Each row comes from the steps of one walk. Every step used is in the known rows, and no mark comes twice. Write the walk behind each row, first mark first.
Known rows
nupum, kada, ruvu: [  6   1   8  11 -16 -24 -31  -2   3   2 -19  27   7  12   9  -7 -10]
vogemo, ruvu, bekag, nupum: [ 17  -2  -3  20 -15 -16 -11   0 -19 -14 -23  -1 -23   5  38  -7   3]
bekag, nupum, vogemo, ruvu, duno: [  0  -1   3  35 -14 -15 -15   4 -16 -20 -21  19 -13   1  47 -16  -1]
vogemo, ruvu, duno, nupum, kada: [ 12   6   7  35 -14 -16 -29  -2   2   3 -23  24   3  -2  35 -23   1]
vogemo, ruvu: [  7  -2   0  10 -12  -4 -16  -5  -6  11 -11   3  -9   4  19  -8  -7]
lozu, duno: [-12 -10   1   7 -12   3  -2   7  -7   0 -22   4  12  -2  13  -4  -6]
vogemo, ruvu, duno, nupum: [ 16   1   4  31 -12  -7 -19  -6  -4   3 -21   5  -7   1  37 -14   1]
suku, lozu, duno, nupum, kada, ruvu, vogemo: [  3  -1  13  19  -8 -24 -29  -3  -8  -6 -32  39  17   0  33 -20  -4]
ruvu, duno, nupum: [ 11   1   5  24 -10 -11 -10  -1  -1  -1 -31  14   6   1  25  -5  -2]
lozu, duno, nupum, bekag, ruvu: [ -5  -6  13   4 -19  -6 -16  -5  -9 -10 -31  19   4  -4  43 -14 -11]
kada, ruvu: [ 10  -4   3   8 -12 -15 -20  -5  -2   0 -18  11  -2  17  12   2  -9]
bekag, ruvu, vogemo: [ -3   1   4   5 -17 -17 -15  12  -9   8 -25  12 -12   0  26  -6   2]
kada, ruvu, duno: [ 10  -2   2  29 -16 -17 -20   7  -7  -5 -21  11   3  20  19  -1   1]
suku, lozu, duno, nupum, vogemo, ruvu: [ -4  -7  13  16  -7  -4 -13 -17 -15  -2 -19  27   5  -8  45 -24 -14]
suku, lozu, duno, nupum: [ -1  -8   8   5  -4   3  -7 -15  -6   0 -23  17  17  -6  28 -12 -13]
ruvu, bekag, nupum: [ 12   0  -1  13 -14 -19  -1   5 -15 -18 -30   7 -12   4  27   2   0]
suku, lozu, duno, nupum, bekag, ruvu, vogemo: [ -5   1  16   1 -13 -15 -14   1 -23  -7 -32  34   8  -5  52 -19  -7]
ruvu, duno, lozu: [ -1   8   7  24 -13 -10  -4   7  -5  11 -17  11  16  -2  32  -7  -2]

Write each row's walk
[  4   1  12  27 -11 -21  -7   1  -7  -5 -34  32   4  -3  30  -9  -7]  ruvu, duno, nupum, vogemo
[ 16   4  11  17 -11 -35 -34  -1   2  -3 -37  35   0   3  22 -11  -4]  duno, nupum, kada, ruvu, vogemo
[  9   1   8  19 -20 -28  -3  10 -24   3 -22  22 -14   4  30 -11  -5]  nupum, vogemo, ruvu, bekag
[  2   6  12  27 -20 -19 -31   0   7   3 -29  27   3  -1  38 -20   2]  bekag, ruvu, duno, nupum, kada
[ 20  -2   5  32 -13 -18 -25  -6   0  -8 -30  13   0  15  29  -5  -1]  kada, ruvu, duno, nupum
[  6   3   3  18 -11 -32 -32   6  -4 -20 -32  29  -6   5  27  -8   1]  bekag, nupum, kada, ruvu, vogemo
[ -3   7   8  37 -13 -15 -15  -2 -13 -13 -15  18  -6  -7  61 -21  -3]  bekag, nupum, vogemo, ruvu, duno, lozu
[ -3  13  16  17 -22 -17 -14   9 -13   5 -16  25  11   3  51 -13  -4]  nupum, bekag, ruvu, duno, lozu
[  0  -4   5  15 -10 -13 -17 -10 -11 -16 -18  18 -20  -2  38 -13 -10]  bekag, nupum, vogemo, ruvu
[ -2   7  10  -3 -18 -24 -13  16 -19   1 -28  30  -6   2  32  -6  -4]  nupum, bekag, ruvu, vogemo
[  6  -6  13  23 -13 -18  -4  -6 -29  -6 -25  26  -1  -4  50 -22  -7]  suku, lozu, duno, nupum, vogemo, ruvu, bekag
[ 20  -3  -2  21 -15 -27 -15  -1 -15 -26 -30   6 -17  18  31   3   0]  kada, ruvu, bekag, nupum
[  8   6  10  27 -12 -19 -20   2   6   1 -32  31  15  -3  23 -14  -3]  ruvu, duno, nupum, kada
[  7   4   2  15 -16 -28 -10   8  -9 -16 -31  25  -2   0  25  -7  -1]  ruvu, bekag, nupum, kada
[  5   4   7  15 -14 -35 -28  13  -4   1 -28  33   4   7  13  -7  -2]  nupum, kada, ruvu, vogemo
[  9   6  15   0 -16 -26 -18   2 -13  -3 -37  30  -7  -3  41  -9  -6]  duno, nupum, bekag, ruvu, vogemo
